Each row was made from one small tree. The marks that hang from a mark follow it in brackets, in the order of their numbers. Every link used is in the known rows. Write each row's tree.
Known rows:
J774(J66(J348(J293) J706) J223): -1.128  2.326 -4.032  1.768  0.124  0.137  0.042 -1.221  1.748 -1.580  5.112 -0.991  5.834 -1.340  0.126  0.540 -2.542  0.617  0.053  5.051 -0.297  1.578 -0.881
J293(J348(J66 J754(J706(J822)))): -0.018  0.950 -4.860  4.927  1.242  0.039  2.940 -1.772  2.849 -1.291  1.277  0.452  2.787 -4.066  1.768  2.381 -3.337  1.520  0.319 -0.767  0.394  1.096 -1.056
J706(J822(J348(J66) J774(J223))):  1.403  0.370 -3.303  5.406  0.615 -1.120  4.498 -3.559  0.830 -0.837 -0.795 -0.355  3.172 -2.310  1.444  0.916 -4.740  1.564 -0.391  2.901 -0.386  1.785 -3.246
J66(J348(J293 J822) J706):  0.807  1.187 -5.299  1.253  1.550 -0.252  0.726 -1.197  3.042 -0.945  0.451  0.465  2.261 -3.142 -0.650  2.074 -5.738  1.338  0.900  0.959 -0.403  0.920  3.873
J706(J66 J822(J348(J754))):  1.952  0.392 -4.306  4.208  1.467 -1.598  3.599 -1.592  0.813 -1.044 -0.088 -0.158  0.399 -3.025  1.376  1.199 -4.904  1.439  0.141  1.745 -1.294 -0.253 -1.313
J706(J66(J348)):  0.966  0.237 -4.616  2.471  1.443 -0.451  1.212 -1.684  2.213 -0.957  1.182  0.918  1.729 -2.352 -1.006  2.328 -2.941  0.220 -0.708  2.231  0.378  0.905  0.172
J293(J348(J66 J822(J706 J774(J223)))):  0.490  1.067 -4.060  6.008  2.195 -0.082  2.488 -1.950  2.088 -1.034  0.012  0.077  3.727 -2.314  0.735  2.146 -6.246  2.790 -0.131  1.221 -0.064  2.913 -0.680
J293(J348): -0.510  0.392 -4.025  3.553  1.106  0.569  2.837 -1.403  1.653 -1.152  0.505  0.479  3.468 -1.221  0.595  2.054 -1.642 -0.353 -0.643 -0.441  0.652  1.997 -0.504
J66(J706): -0.585 -0.893 -4.532  1.117  0.010  0.501  0.338 -2.794  2.506 -0.889  1.823  0.575  3.473 -2.273 -1.457  1.830 -0.994  0.783 -0.190  0.114  0.862  1.403  1.613
J293(J348(J66(J706(J822(J774))))):  0.725  0.426 -4.697  4.303  1.209 -0.084  3.153 -1.596  2.699 -1.558  0.298  0.795  3.497 -2.725  1.373  2.342 -3.603  1.301 -0.436 -0.029 -0.467  1.608 -0.876
J822(J348 J706 J774):  0.262 -0.774 -2.535  4.702  1.292 -0.253  0.537 -4.495  0.420  0.574 -0.645 -1.082  4.544 -1.549 -1.538  2.093 -6.145  4.143  0.252  2.596  1.035  3.052 -2.151
J348(J66(J706) J293 J822(J774)):  3.159  1.096 -4.052  3.740  0.990 -0.617  1.886 -4.157  4.210 -0.736 -0.335 -0.928  0.985 -4.925  0.571  2.743 -5.287  3.370  1.066 -1.703 -1.160  2.183  2.533
J293(J348(J822(J774(J66)))):  0.417  1.585 -3.447  5.421  1.636 -0.223  2.769 -2.012  1.514 -1.247 -0.246  0.044  3.519 -1.300  0.808  2.795 -4.142  1.262 -0.229  0.758  0.291  2.525 -0.766
J706(J66 J822(J348(J754) J774)):  2.450  0.536 -3.744  5.100  1.421 -2.430  3.530 -2.988  0.917 -0.853 -0.606 -0.332  0.911 -2.935  1.206  1.484 -4.678  2.414 -0.010  1.698 -0.741  0.529 -2.330
J66(J348): -0.140  0.194 -3.933  2.202  0.931  0.341  1.413 -2.388  2.224 -0.630  0.421  1.291  2.747 -1.806 -0.806  2.001 -2.667 -0.668 -0.221  2.792  1.470  1.501  0.503
J293(J348(J754(J774) J822)): -0.496  1.234 -4.255  4.984  1.716 -0.254  2.661 -1.866  1.737 -0.779  0.388 -0.046  1.155 -2.459  2.249  2.548 -1.938  1.735  0.150 -0.385  1.002  1.720 -0.022
J706(J822):  0.283 -0.836 -3.392  3.293  0.252 -0.719  3.933 -3.640  1.604 -0.944 -0.559  0.381  1.495 -1.906 -0.079  0.565 -2.337 -0.511 -0.637  0.702  0.096  0.915 -1.062
J66(J348(J293 J754(J706 J774) J822)):  0.071  1.654 -4.770  3.351  1.393 -0.633  1.480 -3.080  2.938 -0.096  0.794 -0.447  0.582 -4.450  0.651  2.710 -3.823  2.107  0.865  0.227  1.171  0.925  1.102
J66(J348(J293 J754) J706(J822(J774))):  0.925  1.018 -4.775  1.674  0.981 -2.185  1.156 -2.756  3.191 -0.960  0.944  0.337  1.699 -3.692  0.743  0.789 -3.703  1.871  1.144  0.584  0.242  0.200  1.691
J754(J348 J706 J774(J66)): -2.615  0.322 -4.775  4.509 -0.392  1.074  2.290 -3.182  2.209 -0.509  4.476 -1.177  4.487 -3.961  1.370  5.544 -3.751  2.891 -1.837  2.532  1.728  1.455 -4.357
J348(J66(J706) J822):  1.627  0.277 -4.702  3.714  1.167  0.712  1.412 -2.465  3.463 -0.994  0.035  0.760  1.748 -4.209 -0.031  2.896 -5.824  2.341  0.752  0.944 -0.511  1.614  2.705
J706(J822(J348(J66 J293) J774)):  2.471  0.294 -3.065  4.811  0.618 -1.183  4.706 -4.012  1.641 -0.692 -1.682 -0.744  1.669 -3.065  1.665  1.497 -4.958  1.599  0.150  0.597 -1.119  1.337 -2.119
J348(J66 J293):  2.107  0.032 -3.551  2.271  0.162  0.522  2.559 -3.963  3.933 -0.628  0.885 -0.949  0.748 -4.245  0.939  1.910 -1.555  0.272  0.451 -1.915 -0.638  1.663  0.886
J293(J348(J66 J754 J822)):  0.972  1.542 -4.363  5.244  1.973  0.098  2.587 -1.393  2.686 -1.198  0.407  0.623  1.472 -3.427  2.485  2.599 -4.068  1.595  0.923  0.171  0.254  1.718  1.078
J66(J348(J754 J822) J706):  0.024  1.197 -5.257  1.960  1.621 -0.432 -0.453 -1.308  2.846 -0.863  1.256  1.467  2.212 -3.336 -0.118  2.057 -4.905  1.953  1.463  2.642  1.195  0.710  3.884

Write each row's tree:
 0.111  0.579 -3.388  3.536  1.375 -1.147  0.778 -4.844  2.504  0.554  0.870 -2.280 -1.781 -4.224  1.267  1.394 -2.719  4.157  1.497 -1.783  0.543  1.680  1.808 => J348(J293 J754(J774) J822(J706))
-0.352 -1.082 -4.022  2.596  1.825 -0.283 -0.321 -2.693  1.898 -0.189  1.305  0.238  2.594 -2.067 -2.654  1.245 -5.240  2.342 -0.340  2.481  0.394  1.529  0.043 => J822(J706(J66(J348)))
 1.140  1.229 -4.634  5.184  1.805  0.063  2.613 -1.609  2.766 -1.397 -0.299  0.661  3.296 -2.896  1.173  3.114 -5.302  2.327  0.059  0.075 -0.311  2.226  0.393 => J293(J348(J66(J706) J822(J774)))
 0.143  0.424 -2.631  4.239  1.180 -0.737  1.071 -4.316  0.317  0.351  0.884 -2.604  4.856 -1.500 -0.706  0.674 -5.652  4.239  0.216  1.973  0.224  3.475 -2.260 => J822(J348(J293) J706 J774(J223))
 0.695  1.805 -4.551  6.231  1.835 -0.318  2.399 -2.399  2.912 -1.033  0.488  0.308  2.828 -4.228  1.518  3.388 -4.951  3.040  0.653 -0.535  0.823  2.114 -0.379 => J293(J348(J66 J754(J706) J822(J774)))
-0.143  0.382 -5.245  1.592  1.147 -1.204  0.866 -1.570  2.656 -1.137  1.297  1.590  2.243 -3.199  0.303  0.898 -3.886  1.080  1.001  2.449  0.722 -0.205  1.742 => J66(J348(J754) J706(J822))
 2.774  1.722 -3.571  3.897  1.292 -0.571  1.837 -3.841  4.056 -0.466  0.662 -1.095 -1.588 -5.646  2.424  2.001 -3.614  2.279  2.335 -1.726 -0.350  1.423  3.403 => J348(J66 J293 J754 J822)
 1.383  0.652 -4.684  3.248  1.934 -0.546  1.352 -1.386  2.140 -0.934  0.529  0.913  1.470 -2.505 -1.021  2.522 -4.735  0.761 -0.365  2.339  0.033  0.996  1.032 => J706(J66(J348(J822)))
 0.147  1.238 -2.948  3.758  1.179 -1.082  0.293 -4.670  2.355  0.341  1.815 -2.640 -1.082 -4.128  1.570  1.521 -2.976  4.189  1.679 -0.702  0.079  1.440  1.033 => J348(J293 J754(J774(J66)) J822(J706))
-2.719  1.510 -4.956  4.089 -0.513  0.600  2.743 -3.019  2.111 -0.657  6.103 -2.769  4.768 -3.964  2.202  4.135 -3.228  2.998 -1.832  2.133  0.938  1.846 -4.469 => J754(J348(J293) J706 J774(J66 J223))
 1.848  1.284 -2.947  4.084  1.958 -2.442  0.078 -5.028  2.647  0.182  0.536 -1.969 -0.681 -4.087  0.118  1.279 -4.711  4.630  1.796 -1.644  0.397  2.137  2.269 => J348(J293 J754 J822(J706(J66) J774))
 1.533  0.472 -4.621  3.470  1.678 -2.127  2.903 -1.751  2.004 -1.235  0.369  1.025  0.196 -3.017  0.507  0.859 -4.463  0.679 -0.188  2.305 -0.564 -0.423 -0.607 => J706(J66(J348(J754)) J822)
 0.255  0.966 -2.710  4.633  0.280 -1.984  2.984 -4.190  1.325 -1.073  1.021 -0.197  3.120 -1.704  0.810  0.222 -2.612  0.843 -0.307  3.411  0.695  1.524 -3.221 => J706(J822(J774(J66(J348(J754)) J223)))
 1.298  0.172 -2.888  4.891  0.630 -1.648  3.812 -4.078  0.843 -0.519 -1.258 -0.288  1.794 -2.339  1.418  1.171 -3.715  1.572  0.319  1.510  0.442  1.221 -2.153 => J706(J822(J348(J754) J774))
 0.228  0.474 -2.492  4.709 -0.110 -1.614  3.464 -4.531  1.179 -1.075  0.718 -0.474  3.429 -1.298  0.388  0.286 -2.144  0.686 -0.828  2.704  0.300  1.865 -3.642 => J706(J822(J774(J66 J223)))
 2.143  1.266 -4.380  3.244  1.918 -1.199  1.675 -2.266  2.487 -0.799  0.220  0.046  0.893 -2.935 -0.603  2.383 -4.501  1.324 -0.151  1.173 -0.309  1.308  0.976 => J706(J66(J348(J293 J822(J774))))
 0.588  0.723 -5.264  4.176  0.891 -1.358  4.026 -2.879  2.690 -1.120  2.452 -1.189  3.066 -4.683  0.503  3.785 -7.574  2.776 -1.278 -0.455 -0.171  1.056 -1.820 => J754(J348(J293) J706(J66 J822(J774)))
 0.994 -0.287 -3.886  2.818  1.962  0.013  0.902 -1.978  0.731  0.093  0.574 -1.928  2.185 -2.605 -0.867  1.507 -6.997  3.376  0.634  0.950 -1.582  1.400 -0.006 => J822(J348(J293) J706(J66))
 0.619  0.743 -3.480  2.974  0.466  0.237  2.271 -3.073  1.231  0.142  0.572 -1.860  0.773 -3.278  2.622  2.205 -1.200  1.652  1.016 -0.267  0.347  1.198 -0.395 => J822(J348(J293 J754(J774)))
-2.452  0.776 -4.703  5.621 -0.456  0.126  3.432 -3.303  0.634 -0.540  3.031 -1.941  4.865 -3.353  0.769  2.517 -2.794  2.992 -1.625  3.033  0.179  0.982 -6.664 => J754(J706(J822(J348)) J774(J66 J223))
-0.025  0.367 -3.985  3.265  2.043  0.101  0.831 -2.134  1.958 -0.357 -0.417  1.048  2.433 -2.031 -1.595  1.870 -6.717  1.162  0.414  3.380  0.982  1.755  1.565 => J66(J348(J822(J706)))
-0.017  0.942 -3.529  4.250  1.062 -0.019  2.735 -2.747  1.719 -0.827  1.643 -0.088  3.257 -1.779  1.499  3.342 -5.900  1.478 -0.724  3.179  1.731  3.104  0.487 => J754(J348(J822(J774(J223))))
-0.186  0.523 -4.065  3.733  0.657  0.782  1.512 -2.596  0.987 -0.139  0.991 -0.606  3.169 -3.351  0.592  2.704 -3.519  1.737  0.931  1.095  1.246  1.341 -0.448 => J822(J348(J754(J706)))
-0.524 -0.556 -3.085  4.212  1.200 -1.533 -0.238 -4.978  1.294 -0.123  2.135 -0.942  4.411 -1.444 -2.528  0.503 -3.424  3.910 -1.093  2.580  1.308  3.377 -2.423 => J822(J706(J66) J774(J223))
 0.770  1.515 -4.706  5.268  1.755 -0.026  2.652 -1.367  2.459 -1.497  0.487  0.444  3.976 -2.601  1.235  2.584 -5.101  2.344 -0.135  0.694 -0.283  2.519  0.016 => J293(J348(J66(J706) J822(J774(J223))))
 0.417  2.258 -3.784  2.099  0.816 -0.317 -0.456 -1.732  2.646 -1.162  2.875 -0.382  2.852 -2.876  0.571  2.114 -4.164  1.498  1.559  3.188 -0.358  0.718  1.422 => J774(J66(J348(J293 J754 J822) J706))
 0.715  1.083 -2.773  3.062  0.030 -0.937  0.372 -4.417  2.567 -0.713  1.505 -0.454  4.309 -1.996 -0.675  2.379 -1.977  1.571  0.005  2.170  0.942  2.163 -1.338 => J822(J774(J66(J348(J293) J706)))
-1.573  2.117 -4.063  2.196  0.138  0.325 -0.234 -1.090  1.456 -1.612  5.046 -0.240  6.542 -1.009 -0.153  0.813 -2.560  0.506 -0.220  6.318  0.394  1.682 -1.294 => J774(J66(J348 J706) J223)
-0.249  0.393 -3.374  2.428 -0.253 -0.025  0.944 -2.596  1.910 -1.413  2.511 -0.201  3.868 -1.799 -0.125  1.535 -2.507  0.614  0.087  2.864 -0.520  0.702 -1.122 => J774(J66(J706(J822)))
 1.688  0.704 -4.702  3.292  1.513 -2.351  3.367 -2.216  2.233 -0.999  0.485  0.007 -0.891 -3.633  1.409  0.881 -3.490  1.177 -0.266  0.948 -1.053 -0.568 -0.984 => J706(J66(J348(J293 J754(J774))) J822)
